Each row comes from the steps of one walk. Every step used is in the known rows, and no mark comes twice. Write the walk behind each row, first mark first.
Known rows:
dubo -> dube: [ -1   0  -9  -2   1  -6   8  -3 -12  -2   0   7   2   0  -3   2  -3  10
   0  -2   1  -4  13  -3   3   2  -4   2  -4   3   7  -5  -8  -2  -4  -4
   2   1  -2   1   6  -4]
dube -> dubo -> nani -> korod -> sozatub -> fudomob: [  9   4  -8  -6  -2   0 -21 -19  -5   3 -10  -5  -2  -6   2  -3 -16  16
  11  -8  -7 -12  -6  -5  -4  17 -12   4 -12   2  -4  -3   6   3 -12   5
  10   1  -1  50   3   0]
nani -> mifoso: [  5  -3  10   3 -11   4 -15  -4   6   1   6   6 -16   2  -1   0  -9  -3
   2   7   4   6   2  -6   1   3  -2  -2   2   1  -6  -2  -1  -3   3  -2
   3   0   5   5   1   0]
dubo -> nani: [  3   1   3  -2  10  -6 -20  -5   4  -1  -1   1   4  -6   1   2 -10   0
  -1  -5   1  -9  21  -3  -6   7  -4   0  -2   5   1   4  -5   1   4   3
   4   1   1  12   1  -6]
mifoso -> sozatub -> fudomob -> dubo: [ -2  -1   4  -7  -2   4   3   2 -16  -7   6 -19  -4   4   0  -1   9   4
   2   0 -11  -3  -7   1   2  11  -7  -2  -4  -1  18  -4  -2  -3   4  -3
   6   1   1 -16  -3  -2]
sirogon -> korod -> sozatub: [  5   0  -5  -4 -11   2  11  -7  -3   3  -3 -12   6  -2  -4   4  -1  12
   4   9   0 -16 -21  -5  -1   8   0   8   2   1  -8 -11  -7   7   0   2
  -8   1   1  14   1  -6]
fudomob -> korod -> nani: [ 10   6   6   2  11  -2 -32  -7  -8   4   2   0  11  -5   4   8  -5  -6
   2  -6   5 -22  23  -3  -2  12  -6   1  -6  -1   0   3   5   1   1   2
  -8  -2  -2  -4  -3  -2]
dube -> dubo -> nani -> sozatub: [  3  -1   1  -1   0  -2 -16 -11  -4  -2  -8 -14   1  -4   7   2   2  14
   2   1   0 -10  16  -5  -2  15  -8  -3  -4  11  -7  -3  20   1 -14   6
   0  -2  -2  32  -2   4]
sozatub -> fudomob -> nani -> sirogon -> korod -> dubo -> dube: [  5  -1  -5 -10  24  -2 -14 -23 -15  -3 -16  -1 -12  -2 -10  -1   1  15
   2  -8  -5 -29 -20   1   3   8 -15   7 -10  -1  16  -8   5   1 -10  -4
  15  -3   3   6  13   0]
sirogon -> nani -> korod: [  4   5  -1  -2   2   2 -18  -9   5  13  -7  -1   8  -6   2   2   1  -4
   6 -13  12  -9 -23  -5  -2   7   5   5  -3  -5  -9 -11  -3  -2  -7   5
  -6   5  -1   3   2  -3]
dube -> dubo: [  0   1  -7  -2  -4   3   8  -2   1  -1 -10  -5  -4   0   6  -1   7   9
   0  -5  -1  -1  -2  -3   0  -1  -6  -2  -4   4  -5   5  17   1  -8   1
   0   0  -3   2   3   9]
sirogon -> dube -> dubo -> nani -> korod -> sozatub: [ 15   8  -9  -5 -18   2  -9 -22  -4   4 -12  -3   8 -10  -7  -2 -11  18
   6  -8   5 -12   7 -11  -4   1 -11   7  -1   9 -16  -7  -5  12  -7   4
   0   3  -6  48   6   3]
fudomob -> korod -> nani -> sirogon: [ 12   3  14   6  14  -2 -46 -11  -4   0  -2   0   3  -5   5  11  -7  -5
   1  -5   8 -20  22  -6  -3  11  -3   3 -12 -12  -2   0  22  -1  -9   1
  -1  -3   1   4   0   0]
fudomob -> dubo: [ -1   0   1  -1 -13   5   5   1  -8  -1   1  -5   6  -5   0   5   5   0
   1   8   2 -11  -2   0   3   5  -6  -2  -5  -3   8   0 -11   1   6   0
  -5   2  -1 -25  -4   0]
nani -> korod -> sozatub -> fudomob -> dubo -> dube: [  5   2 -13  -5 -21   1   5 -14 -32   3  -1   1   5  -5  -7   5 -12  17
  12   8  -3 -16 -15   0   7  18 -13   6 -16  -6  17 -17 -28   0  -7  -2
   3   3  -1  15   2  -7]
dube -> dubo -> nani -> sirogon -> korod: [  7  -1   2  -5  18   1 -18 -13  12   0 -19 -17  -7  -8   7   3  -2  15
  -5 -15   3 -23  -1 -12  -6   9  -6   5  -8   3 -12  -4  18   0 -17   3
   6   2   1  29   8   0]
nani -> sozatub: [  0  -3   4   3  -8   1  -5  -4  -9  -1   3  -9   1   2   1   2   4   5
   3   9   1   0  -6   1   4   9   2  -1   0   2  -1 -10   9   1 -10   2
  -4  -4   2  19  -5   2]
mifoso -> sozatub: [ -2   0   0  -3   8   0  -1   1  -1  -7   4 -17  -2   5   3   2  12   3
  -2   5  -4   0   6  -6  -1   0   2   1   4   1   1  -1   0   0  -3  -1
   1   1  -1  -2   1  -1]
fudomob -> korod -> nani -> sozatub -> mifoso: [ 15   2   8   4  -2  -5 -36  -9 -17   4   9  -2   9   3   0  13  -8   5
   2  -3  -4 -16  28  -6  -3  17  -1   1  -1  -3  -1   0  22   5  -2   1
 -10  -5  -1  11  -7   1]
sirogon -> mifoso -> sozatub -> fudomob -> dubo -> nani -> korod: [  9   5   3 -10   1   2 -23  -8 -14   3   1 -18   4  -4  -7   1  -1  -1
   5 -12  -7 -13 -18  -8  -1  10  -5   5  -8   6   9 -11 -12  -4   6   2
   4   9   3   4  -2 -10]
sirogon -> korod -> dubo -> dube: [  0   3 -17  -7   6   0  16 -14 -13   2 -18 -10   5  -3  -3  -1   9  16
  -2  -2   7 -36 -10  -2   4   2 -12   9  -2   9   0 -10 -23   3  -3  -4
  -1   5  -2   0   9   0]
dube -> dubo -> nani -> mifoso -> sozatub: [  5  -1   7  -4   4   1 -26  -9   8  -6  -1 -16 -18   2   7   1   0  10
  -2   3   0  -4  25 -18  -6   9  -9  -4   2  12 -10   5  13  -2  -5   0
   7   2   1  18   6   1]
dubo -> nani -> korod: [  6   5  -1  -2  14  -1 -31 -11   5   6  -5  -2   9 -10   2   0 -10  -1
   2  -5   5 -18   6  -6  -4   9  -4   6  -5   0  -3  -4 -23   0  -6   4
   3   3  -1  34   0  -6]
nani -> mifoso -> sozatub -> fudomob: [  2  -5  14  -3   2   2 -14  -3  -2  -4  13  -7 -26  11  -1  -5  -5   1
   4  -2  -8  14  -6  -5   0   9  -2  -2   3   4   4  -6   7  -7   1  -6
  14  -1   6  12   2  -1]
sirogon -> sozatub: [-2  0  5  2  1  0 14 -1 -6  2 -6 -6  8  2 -4  3  1  3 -4 -3 -7  2 -8  5
  2  5  7  1  8  4 -8 -2  8  6  8  2 -3  1  2 -1 -3 -4]
korod -> sozatub -> fudomob -> nani: [  5   0   0  -4  -4  -3 -13  -9 -13  -5   7   8  -5   2 -11   2 -11   6
  10   9 -15   4  -7   3  -2  12  -6  -2  -3  -2  14   2  13   7   5   4
   6  -8   3   4   3  -4]
sirogon -> korod: [  1   0  -1  -5   6   3   7  -2   5   5  -6 -12   4  -2  -1   0   3   5
  -1  -6   3 -16 -20  -3  -1   5   1   6   3   4  -5  -8  -8   1  -2   0
  -6   3   1   6   1  -3]
mifoso -> sozatub -> fudomob -> dubo -> dube: [ -4  -2  -5  -9  -2  -3  14  -2 -28  -8   6 -10  -2   4  -4   2   5  14
   2  -1 -10  -7   5  -1   5  13 -11   0  -8   3  24  -9 -11  -5   0  -7
   9   3  -2 -16   3  -6]
sirogon -> mifoso: [  5   1   0  -2 -11  -1   4   1  -5   3  -1   4  -1   2 -10   0  -1  -4
   1  -6  -1   7 -19  -4   1 -10   5   2   2   6  -4  -2  15  -1   8   2
  -5   4   3 -14   0  -3]
korod -> nani -> dube -> dubo: [  4   3   0   1 -12   1 -25  -9  -3   6 -14  -8   2  -4   6  -1 -12   9
   5 -16   7  -9  26 -11   1   7  -7  -2  -5   9 -14   1  19  -8  -4   2
   4   0   0  30   3   9]
sozatub -> mifoso: [  4  -1  -3  -1  -5  -4   0   2   1   1   5   8  -4   6  -4   2 -10   5
  -4  -6 -10   6   9  -5  -4  -3   4   1   5  -3   0   8   6   3   6  -3
   2   1   2  -3   1   0]
sozatub -> fudomob -> korod -> dubo -> nani -> dube: [  6   3   3  -4  13   0 -39 -24 -21   3 -13  -6   6  -7  -8   0 -16  -5
   4 -12   2 -29   6  10   2  14 -20  -1 -10   5  12   0  -3   1   7   3
  11  -1   2  28  -2   2]

Which walk is each row?
[  3   2   5  -5  20   0 -11  -4 -15  -5   8 -15   0   6  -4   2   8  -2
   0  -5 -11  -5  -4   5  -1  11  -6  -1  -3  -2  17  -2  11   2  -4  -2
   3  -2  -2  -2  -4  -2]  mifoso -> sozatub -> fudomob -> korod
[  8  -3   5   0   6  -7 -12 -10   3  -1 -15  -3  -6   3   0   9 -13  18
 -11 -17 -15   1  18  -9  -7   5   4   1   3  -1 -15  10  42   8  -1   2
  10   3   3  18   5  -2]  dube -> dubo -> nani -> sirogon -> sozatub -> mifoso
[  4   0  11  -3   7   2 -29  -7   3  -7  15  -7 -16   5  -5   5   7  -1
   2  18  -4   4  12 -12  -2   4  -3  -4   6   3   6   3   0   2   2   0
   3  -3   5  -9   4  -1]  fudomob -> nani -> mifoso -> sozatub
[  2   3 -11  -8  19  -3  -3 -17 -34  -8  -5 -13   1   6  -5   2  14   9
   0  -2  -7 -25   6   7   5   8 -19   3  -7   2  21  -5  -1   2  -4  -6
   7   0  -4  -8   3   2]  mifoso -> sozatub -> fudomob -> korod -> dubo -> dube
[  5   1  10  -1  15   0   5  -6 -21   4  -3  -5  10   3 -10   3  -4  -2
  -1 -14 -15  -4 -19  16   2  16  -1   0   2   0   7  -3  20   8   5   2
  -2  -2   1  -2  -7  -5]  sirogon -> sozatub -> fudomob -> korod
[  7  -1   6  -1  -3   1 -26 -11   9   0  -4   1 -17  -3   5   0 -11   7
   1  -3   4  -4  19 -12  -5   9 -11  -4  -3  11 -10   5  10  -2  -2   1
   6   1   3  20   5   1]  dube -> dubo -> nani -> mifoso
[  1   0   5  -1   1  -4 -30 -10  -3   3  -5  -4   6  -7  -4   1 -22   0
   2  -7   5  -8  23  -4   0   8  -4   0  -2   7  -2  -3  -7  -3   4   4
   8   1   4  34   2  -5]  dubo -> nani -> dube
[  8   3   4  -7   9   0  -7  -3 -20  -2   7 -11   0   8 -12   2   7  -6
   1 -13 -12   2 -24   2   0   1   0   1  -1   3  11  -5  27   0   5   1
  -2   2   1 -16  -4  -5]  sirogon -> mifoso -> sozatub -> fudomob -> korod
[  6   4   1  -6  19   2 -28 -10  -3   6   2   6  -1  -4  -7  -4  -5  -3
  10  -7  -9  -4 -19   4  -1  10  -6   2  -7  -3  15  -2  -7   1  -8   3
   9  -4   2  18   0   0]  sozatub -> fudomob -> nani -> korod
[  1   2  -2  -1   0  -1 -30 -18  -7   0 -17  -8   4  -8  -3  -1 -13   0
   1  -1   9 -23  19  -1   2   3 -12   0  -2   8  -4   1 -12  -1   8   2
  10   2   2  29   3   3]  korod -> dubo -> nani -> dube
[  3   3  -3  -2   9  -3 -21 -13  -2  -3 -13  -4   3  -6   2  -1  -1   1
  -1   2   3 -24  17  -1  -3   1 -12   1  -2   6  -2   7 -12   4   9   2
   5   2  -1   5   4   1]  korod -> dubo -> nani
[  5  -1  10  -6  11   0 -33 -16  -3  -8   0 -11 -25   4   0  -7  -6   2
   2   1  -5  -9  10  -5  -3  11 -14  -2   1  10   2   0  -3  -3   8  -4
  19   1   4  18   6   0]  korod -> dubo -> nani -> mifoso -> sozatub -> fudomob
[ 11   0   9  -3 -14   1 -15 -15   6   1  -4   8 -14  -4  -7  -7 -15   9
   0 -15   6   4  20 -12  -5  -1 -13  -3   5  18 -15   0  11   3   3  -1
   7   2  -1  24   9   5]  sirogon -> dube -> dubo -> nani -> mifoso
[  6  -2   3  -8 -18   2 -14 -16 -18   6  -6 -18   8 -10 -11   4 -26  12
  10  -3  -1 -28 -12  -2   2  27 -13   4  -8   7   8 -16 -18   0  10   4
   3   2   7  34  -1 -12]  sirogon -> korod -> sozatub -> fudomob -> dubo -> nani -> dube
[ 17   4  17   4   4  -1 -35 -16  -9   3  -1   6   4  -6  -7   5 -10  -3
   0 -19   9 -12  24  -6  -2   1  -4   4  -5  -5  -7  -7  23   4  -3  -1
  -1  -3  -3  10   3   2]  fudomob -> korod -> nani -> sirogon -> dube
[  9   1   8   0   2  -1 -25  -8   1  -3   0   9  -9  -1 -13   7  -1  -6
   1   0  -3   7 -15  -8  -1  -9   5   0  -4  -4   2   0  33   2   1   5
   1  -1   6 -15   5  -3]  fudomob -> nani -> sirogon -> mifoso
[  5   1   5  -3  14   1 -10  -5 -13   2   3   2   2   1  -5   0  -4  -5
   3 -10  -7  -6 -10  11   0  11  -8  -1  -7  -3  16  -1  11   1  -1   0
   1  -3  -1   0  -5  -1]  sozatub -> fudomob -> korod
[  2   7 -15 -11  24   0 -18 -22 -24  -5  -7  -9  -2   1  -7  -3  12  11
   6   2  -8 -23  -4  -1   4   7 -16   6  -7   2  20  -5 -19   1 -10  -3
  14   0  -2  11   8   3]  mifoso -> sozatub -> fudomob -> nani -> korod -> dubo -> dube
[  5   6  -3  -3  13   4 -26 -10   1   5  -1   2   8  -7  -4   3   2  -3
   6   6   1 -12  -7  -3  -1   4  -4   3  -3  -5   7   0 -14   4  -8   5
  -1  -2   0   9   0   1]  fudomob -> nani -> korod
[  7   1   4  -4 -12  -1  -5 -15  -7  -1  -6  -7   2  -4  -5  -4  -2  17
   1 -12   2  -1  17  -5  -2   5  -8  -2   3  17 -11  -9  20   7  -9   2
   0  -2  -5  39   1   8]  sirogon -> dube -> dubo -> nani -> sozatub
[ 10   0  18  -4  22  -2 -44 -13  -7  -5  13  -8 -12   4  -3   3 -12  -4
   2  -4  -6  -8  15  -4  -5  21 -12  -3  -3   4  11  -2   4  -1   3  -1
   9  -1   4  16  -1  -9]  dubo -> nani -> mifoso -> sozatub -> fudomob -> korod
[  7  -1  -2   0  -4  -6 -26 -15 -11  -3  -5  -6  -2   2  -1   4  -7  12
  -3   5  -6 -17  19  -3  -3   7  -6   0   4   5  -3   3   3   8   4   1
   4  -1   1  23  -1   4]  korod -> dubo -> nani -> sozatub -> mifoso
[  4   6 -11  -1   2   8 -12 -14  -5   5 -17  -8   4  -5   3  -3   9   0
   3   5   8 -24 -16   1   4  -3  -9   7  -3  -4  -6  -3 -23   2  -6   0
   2   4  -3  15   1  10]  nani -> korod -> dubo
[ -2  -2   4  -6  11  -1  -1   1  -7  -6   6 -13  -9   8  -1  -5   5   4
   1  -8 -13   8  -5   1  -1   6   0   0   1   2   9  -5   8  -4  -2  -4
  11  -1   1   6   1  -1]  mifoso -> sozatub -> fudomob
[  2   0   6   0   2   0 -20  -9  -8  -4   7  -4   4  -1  -5   6   6   2
   5  17  -3  -3   1   1   1  11  -2  -4   0   2   8  -5  13   5  -8   6
  -5  -8   2   6  -4   2]  fudomob -> nani -> sozatub
[ 10  -1  14  -9  -1   0 -17 -14  -1  -4   4  -6 -24   5  -8 -12 -10  13
   1 -22  -6  12  13 -11  -6   5 -12  -4   6  20  -6  -4  18   0   2  -5
  18   2   0  33   9   3]  sirogon -> dube -> dubo -> nani -> mifoso -> sozatub -> fudomob
[  5  -3  11  -5  -8   3  -5  -2 -15  -7   3 -15 -16   5  -8   4   6   0
   1  -7 -10   7 -30  -6   4  -1   2   1  -8  -6   9  -9  29  -6   2  -2
   9   4   5 -21   1  -4]  nani -> sirogon -> mifoso -> sozatub -> fudomob -> dubo
[  2   0   4  -6  14  -2 -16  -4  -6  -2   7   8  -7   1  -8  -3  -4  -2
   6  -5 -14   4  -8   6  -2   8  -7  -4  -2   2  18   4  11   1   2   2
   9  -6   3  -3   2  -1]  sozatub -> fudomob -> nani
[  7   4  -8   1 -14   4  -9 -11  -4   4  -2  -4   6  -3  -1   4  -6   7
   8  14   3  -9 -12  -6   2   5   0   8  -4  -8  -6  -9 -16   4  -8   3
  -4   1  -1  27   0  -2]  nani -> korod -> sozatub
[  4  -3   6  -2  10   4  -6  -6   8   2  -9 -12  -7  -3   0   2   0   5
  -4  -6   4 -14 -21  -6   0   3   3   8  -4  -7  -6 -12   7   0 -13   0
   2   2   3  15   4  -2]  nani -> sirogon -> korod
[  7   2  -5  -3 -22   7  -2 -10 -20   5   0  -6   4  -5  -3   2  -9   7
  13   9  -4 -12 -26   1   4  16 -10   4 -12  -9  10 -12 -18   2  -2   1
   1   2   1  12  -4  -2]  nani -> korod -> sozatub -> fudomob -> dubo
[ 10   0   4  -1  -2  -3 -23 -10   6  -3 -14   0 -12  -4  -2   3  -7   6
  -2 -16   0   0  -2 -14  -4  -6  -2   1  -8   3 -13   2  43  -2  -6   5
   6   4   3  10   8  -1]  dube -> dubo -> nani -> sirogon -> mifoso
[  4   2   6   3  -8  -2 -33  -7  -3   6  -5  -4   4  -4   1   1 -18  -1
   6 -12   8  -8  22  -8   2   9  -1   0  -2   5  -8  -4   0  -8   4   1
   4  -1   4  27   1   1]  korod -> nani -> dube
[  0  -2   4  -4  -8   3   7   0 -14   0   1  -1  -3  -2  -2  -1  -3   0
   5  -4  -7  -3 -14   6   3  11  -9  -3  -8  -2  17  -3  -2  -3   6  -2
   4   0   1 -15  -3   0]  sozatub -> fudomob -> dubo
[  2  -2  10  -1  -3   4 -14  -3   3  -5  11 -10 -18   8   1   1   3   0
   0  11   1   7   6 -11   0   2   0  -1   6   3  -4  -5  -1  -4   0  -4
   3   1   4   3   2  -1]  nani -> mifoso -> sozatub
[  3   2  -1  -4  -5   0   2   2  -5  -3   4 -13  -3   7  -7   2  12  -1
  -2  -2  -5   8 -11  -9   0 -10   8   3   6   7  -4  -4  15  -1   6   1
  -4   5   2 -15   1  -4]  sirogon -> mifoso -> sozatub
[  4  -1   8   1  13  -1 -29  -8   5  -6   0   6  -7  -3  -4   7   0  -2
   0   7  -2   0   3  -4  -2   1  -1  -1  -6 -10   8   3  19   2  -8   3
   6  -5   3  -5   5   0]  fudomob -> nani -> sirogon
[  3  -2  -1  -2 -25   3   9  -5 -22  -3   4  -3  -2  -1  -5   2  -8   8
   9  11  -9  -3 -13   4   3  14 -10  -2  -8  -5  13  -5   0   2   8   0
   1  -1   1  -8  -3  -3]  korod -> sozatub -> fudomob -> dubo
[ 10  -1  -2  -3   0   0 -17 -19   7  -2 -18 -18  -5  -7   4   7  -9  22
   0   1   1 -24  -2 -15  -6  12  -7   7  -9   0 -15  -6  20   6 -14   5
   2   1   2  35   9  -3]  dube -> dubo -> nani -> sirogon -> korod -> sozatub
[  5   3  -3  -4 -15   3  19  -6  -3   1  -9   1  -2   0  -6  -8   4  12
  -1 -17   2   7   0  -3   0 -11  -7  -1   6  11 -10  -1  17   6  -3  -2
   1   1  -6   8   5  11]  sirogon -> dube -> dubo
[  6  -2  10  -5  -9  -3 -22  -7 -22  -3  12  -5 -17   4   1   2 -10  11
   7  -2  -3  -9  28 -15   3  22 -14  -1  -8   7  11  -9 -10 -12   5 -10
  10   2   3  -6   6  -7]  korod -> nani -> mifoso -> sozatub -> fudomob -> dubo -> dube
[  7   0   6   0   0   1 -34 -17   2  -2  -6   1 -13  -4   1  -1 -10  -2
   1   8   7 -18  16  -6  -2   4 -14  -1   0   8  -7   4 -13   1  11  -1
   7   2   4  12   5   1]  korod -> dubo -> nani -> mifoso
[  2  -1   7  -6   2  -2 -14  -5 -11  -1   1  -1   0  -7  -1  -1 -14   1
   3  -8  -7 -13   4   3  -3  17 -13  -3 -10   4  17   1  -7  -2  10   1
   8   1   1  -2  -1  -8]  sozatub -> fudomob -> dubo -> nani
[  0  -1   7   1  -9  -2 -11  -7  -6   5   0  -6   3  -1   1   5   4   3
   5  -1   8   1 -16  -2   0  14   7  -2   1   0  -8 -15  23  -1  -7   5
 -10  -1   0   1  -2  -3]  sirogon -> nani -> sozatub
